What can hang from each mark:
q_378: q_34 q_440 q_751
q_900: q_273 q_751
q_34: q_378
q_484: q_510 q_751
q_510: q_484
q_751: q_116 q_484 q_900
q_440: q_378

Known rows, with every way that one mark hangs from another:
q_900(q_273): [ 0.39  0.26  0.37 -0.28  0.18 -0.45 -0.33  0.23  0.08  0.48  1.15  0.64
  0.09  0.25 -0.32  0.69 -0.24 -0.24 -1.12]
q_34(q_378): [-0.22  0.31 -0.19 -0.24  0.12 -1.01  0.67  1.03 -0.38  0.46  0.12  0.11
  0.51 -0.25 -0.53  0.66 -0.55 -0.04  0.34]
q_900(q_751(q_484)): [ 0.11  0.48 -0.81  1.14 -0.70  0.36  0.96  1.31 -0.09 -0.55  1.78  0.66
 -0.54  0.59  0.17 -1.23  0.23 -0.74  0.70]
q_751(q_116 q_484(q_510) q_900): [-0.45  1.58  0.27  1.47  1.81  1.98 -1.69  0.19 -2.21 -0.69  2.45  2.17
  0.48 -0.22  0.58 -0.59  0.70 -0.79  2.08]
q_484(q_751): [-0.29  0.13  1.42  1.36 -0.39 -0.40  0.07 -0.21  0.50  1.26  1.70 -0.09
 -0.50 -0.38  0.51 -0.42  0.96 -0.43  0.19]
q_34(q_378(q_440 q_751(q_484(q_510) q_900))): [-0.60  0.98 -1.36  1.20  6.07  0.98 -0.42 -0.66 -0.84  0.60  1.23  1.47
 -0.27 -0.77  0.95 -0.53 -1.23  0.56  2.50]
q_440(q_378(q_751(q_116 q_484))): [ 0.25  0.59 -0.11  1.76  0.22  0.78 -0.52 -0.48 -0.63 -0.08  0.00  1.54
 -1.32 -0.24  1.22  1.09 -0.03 -1.67  3.92]
q_900(q_273 q_751(q_116 q_484(q_510))): [-0.07  1.68 -0.35  0.40 -0.44  0.03 -0.25  0.96 -0.90 -0.19  4.66  2.14
 -0.77  0.05  0.12 -0.80  0.41 -1.52  1.13]
q_34(q_378(q_440 q_751(q_116 q_484 q_900))): [-0.24  2.05  0.19  1.94  4.75  0.95 -1.13  0.48 -1.00  0.92 -0.46  1.91
 -0.15  0.41  1.33  0.41 -1.25 -0.02  3.96]
q_34(q_378(q_751(q_116 q_900))): [-0.15  1.69  1.07  0.74  2.51  0.38 -0.70  0.80 -0.91  1.11 -0.68  1.65
  0.28 -0.61  0.83  2.12 -1.34 -0.20  3.06]
q_378(q_34 q_440 q_751(q_900(q_273))): [ 0.70 -0.04 -0.62  0.11  7.42  2.56 -1.52 -2.07  0.28  1.56  0.03  1.06
 -1.32 -0.23  2.20  1.17 -1.94  0.86  1.78]
q_510(q_484(q_751)): [-0.21 -0.26  2.10 -0.14  1.16 -0.60  0.14 -0.34  0.62  0.85  2.66  0.03
 -0.64 -0.71  0.73 -1.40  1.55  0.17  0.51]
q_440(q_378(q_751(q_116 q_900))): [ 0.45 -0.83  1.55  1.69  1.17  1.39 -0.96 -0.33 -0.67  0.74 -0.81  1.81
 -0.74 -1.54  1.89  2.41 -0.77 -1.11  3.08]
q_751(q_900): [ 0.27 -0.88  0.88  1.01  1.32  1.25 -0.61  0.61 -0.59  0.16 -0.04  0.91
  0.97 -0.50  0.60  0.98 -0.26  0.19 -0.07]
q_510(q_484(q_751(q_900))): [ 0.04 -0.71  2.91  0.55  2.24  0.35 -0.37 -0.01  0.13  1.00  2.61  0.74
  0.08 -1.11  1.21 -0.73  1.28  0.38  0.33]
q_484(q_510): [-0.63  0.04 -0.74 -0.63  0.82 -0.07 -0.03 -1.02 -0.39 -0.19  1.93  0.11
 -0.28 -1.39 -0.22 -0.82  0.28  0.27  0.03]
q_378(q_34 q_751(q_484(q_510) q_900)): [ 0.03  1.62 -2.35  0.42  5.75  3.16 -0.85 -1.86 -0.92 -0.29  2.05  1.22
 -0.83 -0.49  1.42  0.02 -0.48  0.35  2.21]
q_900(q_273 q_751(q_484(q_510))): [ 0.06  0.66 -1.32  0.28  0.13  0.04  0.64  0.64 -0.32 -0.49  4.65  1.52
 -0.70 -0.24 -0.28 -1.07  0.18 -0.92 -0.43]
q_440(q_378(q_34)): [ 0.83 -2.17 -0.64 -0.30  0.25  0.76  0.30 -1.05 -0.35  0.59  0.44 -0.14
 -0.67 -1.24  1.08  1.00 -0.35 -0.86  1.41]
q_751(q_116): [-0.10  1.17  0.98  0.31 -0.63  0.27 -1.01  0.36 -0.75  0.09 -0.27  0.74
 -0.26  0.27  0.29  0.28  0.23 -0.63  1.78]

Rows:
[-0.12  0.07  3.84  0.71  1.80  0.57 -1.00  0.37 -0.46  1.00  2.43  1.34
 -0.20 -0.78  1.44 -0.42  1.57 -0.22  1.81]	q_510(q_484(q_751(q_116 q_900)))
[ 0.23  1.80 -0.96  1.42  7.03  3.37 -2.03 -1.50 -0.87  0.75 -0.31  1.65
 -1.49  1.05  2.59 -0.15 -1.12  0.05  4.55]	q_378(q_34 q_440 q_751(q_116 q_484 q_900))
[-0.73  0.42  2.30  1.42  1.30  0.94 -1.40 -0.57 -1.07  1.12  3.42  1.39
 -0.14 -1.62  1.21 -0.30  1.27 -0.72  1.69]	q_484(q_510 q_751(q_116 q_900))
[ 0.38 -0.17 -1.00  0.38  7.31  2.89 -1.24 -2.08  0.32  1.43 -0.94  0.53
 -1.45 -0.25  2.38  0.19 -1.70  1.02  2.31]	q_378(q_34 q_440 q_751(q_900))
[ 0.35 -0.75  3.22  0.34  2.44  0.09 -0.52  0.21  0.08  1.24  3.46  1.19
  0.01 -0.97  1.09 -0.05  1.22 -0.02 -0.33]	q_510(q_484(q_751(q_900(q_273))))
[ 0.20  0.69 -1.80 -0.30  5.73  1.70 -0.67 -2.59  0.76  1.18 -0.91 -0.32
 -2.14  0.16  1.93 -0.37 -1.43  0.95  2.48]	q_378(q_34 q_440 q_751)
[-0.01  1.17  1.31  0.90  4.84  0.36 -1.40  0.28 -0.54  1.88 -0.51  2.01
 -0.30 -0.32  1.29  1.82 -1.84  0.06  2.81]	q_34(q_378(q_440 q_751(q_116 q_900(q_273))))
[-0.46  0.59  2.53  1.28  1.36  0.56 -1.65 -0.36 -1.03  1.48  4.45  1.97
 -0.02 -1.54  0.90  0.28  1.12 -0.85  0.77]	q_484(q_510 q_751(q_116 q_900(q_273)))
[ 1.31 -1.69 -0.02  0.51  3.28  1.84 -0.56 -1.44 -0.19  1.06  0.34  1.27
 -0.95 -1.59  2.07  2.91 -1.32 -0.66  1.49]	q_440(q_378(q_34 q_751(q_900(q_273))))
[-0.45  3.05 -2.37 -0.17  4.01  2.09 -1.04 -2.00 -1.02 -0.29  2.07  1.12
 -1.70  0.27  1.13 -0.73 -0.05 -0.44  4.08]	q_378(q_34 q_751(q_116 q_484(q_510)))
[-0.32  2.35 -0.56  1.49  4.01  1.28 -1.48 -1.05 -0.20  0.36 -0.47  1.28
 -1.89  1.45  1.51 -0.96 -0.43 -0.29  3.97]	q_378(q_440 q_751(q_116 q_484))
[ 0.49  0.60 -0.95  0.21  4.97  2.43 -0.73 -1.48 -0.08  0.56 -0.47  0.67
 -0.75 -0.36  1.73  1.39 -1.31  0.55  1.76]	q_378(q_34 q_751(q_900))
[ 0.45  0.68  1.46  0.14 -1.44 -0.42 -0.10  1.50 -0.08  0.61  1.94  1.51
 -0.89  0.01  0.32  0.81 -0.34 -1.30  0.75]	q_900(q_273 q_751(q_116))
[ 0.30  0.27  4.03  0.49  1.88  0.40 -1.33  0.51 -0.40  1.28  3.24  1.83
 -0.02 -0.83  1.17  0.12  1.44 -0.46  1.07]	q_510(q_484(q_751(q_116 q_900(q_273))))
[ 0.13  0.97  0.75  0.45  3.18 -0.03 -0.18  0.54 -0.25  1.11  0.25  1.50
  0.32 -0.63  0.44  2.53 -1.55  0.05  0.94]	q_34(q_378(q_751(q_900(q_273))))
[-0.10  0.71  1.23  1.42  5.21  1.75 -1.96 -1.02 -0.25  1.21 -1.26  1.59
 -1.16 -0.17  2.14  0.62 -1.20  0.37  3.34]	q_378(q_440 q_751(q_116 q_900))
[-0.02  2.57 -1.68  0.69  5.57  2.33 -1.57 -1.98 -0.29  0.58 -0.19  0.88
 -2.18  1.44  2.05 -1.06 -0.81 -0.16  4.61]	q_378(q_34 q_440 q_751(q_116 q_484))
[ 0.20  0.88  0.03  0.61  6.58  2.90 -2.06 -1.91 -0.45  1.34 -1.07  1.14
 -1.58  0.02  2.77  0.71 -1.57  0.43  3.96]	q_378(q_34 q_440 q_751(q_116 q_900))
[ 0.78 -0.07 -0.22  1.73  2.95  2.73 -1.06 -0.99 -1.25  0.32  0.38  1.79
 -0.99 -0.58  2.29  2.01 -0.59 -1.29  4.24]	q_440(q_378(q_34 q_751(q_116 q_484 q_900)))
[ 0.68 -1.63  0.91  1.30  1.74  1.24 -0.21 -0.73  0.01  0.56 -0.67  1.23
 -0.65 -1.87  1.72  2.38 -0.91 -0.60  2.00]	q_440(q_378(q_751(q_900)))
[ 0.85 -0.66  0.42  0.96  2.72  2.23 -1.11 -1.28 -0.80  1.02 -0.67  1.45
 -0.98 -1.38  2.38  2.62 -1.00 -1.01  3.77]	q_440(q_378(q_34 q_751(q_116 q_900)))
[ 0.55  1.74  1.42  1.94  1.10  1.72 -1.81  1.47 -1.82 -0.11  1.79  2.62
  1.03  1.14  0.40  0.98  0.29 -1.21  1.22]	q_751(q_116 q_484 q_900(q_273))
[ 0.81  0.10  0.95  2.32  1.62  1.49 -1.27 -0.05 -1.07  0.30  0.60  2.65
 -0.56 -0.57  1.72  2.54 -0.41 -1.78  3.01]	q_440(q_378(q_751(q_116 q_484 q_900(q_273))))
[ 0.16  0.52  3.33  1.85  0.46  0.56 -1.61  0.69 -0.69  1.77  2.50  1.80
  0.13 -0.29  1.06  1.12  0.84 -1.13  1.08]	q_484(q_751(q_116 q_900(q_273)))
[-0.35  0.67  2.93 -0.14  0.68 -0.56 -0.55  0.01  0.08  0.95  2.48  0.59
 -0.80 -0.33  0.92 -1.12  1.75 -0.38  2.03]	q_510(q_484(q_751(q_116)))
[ 0.02  1.55  0.55  1.20  1.93  1.68 -1.92  0.28 -2.25 -0.40  3.54  2.76
  0.75 -0.09  0.36  0.12  0.58 -1.11  1.27]	q_751(q_116 q_484(q_510) q_900(q_273))
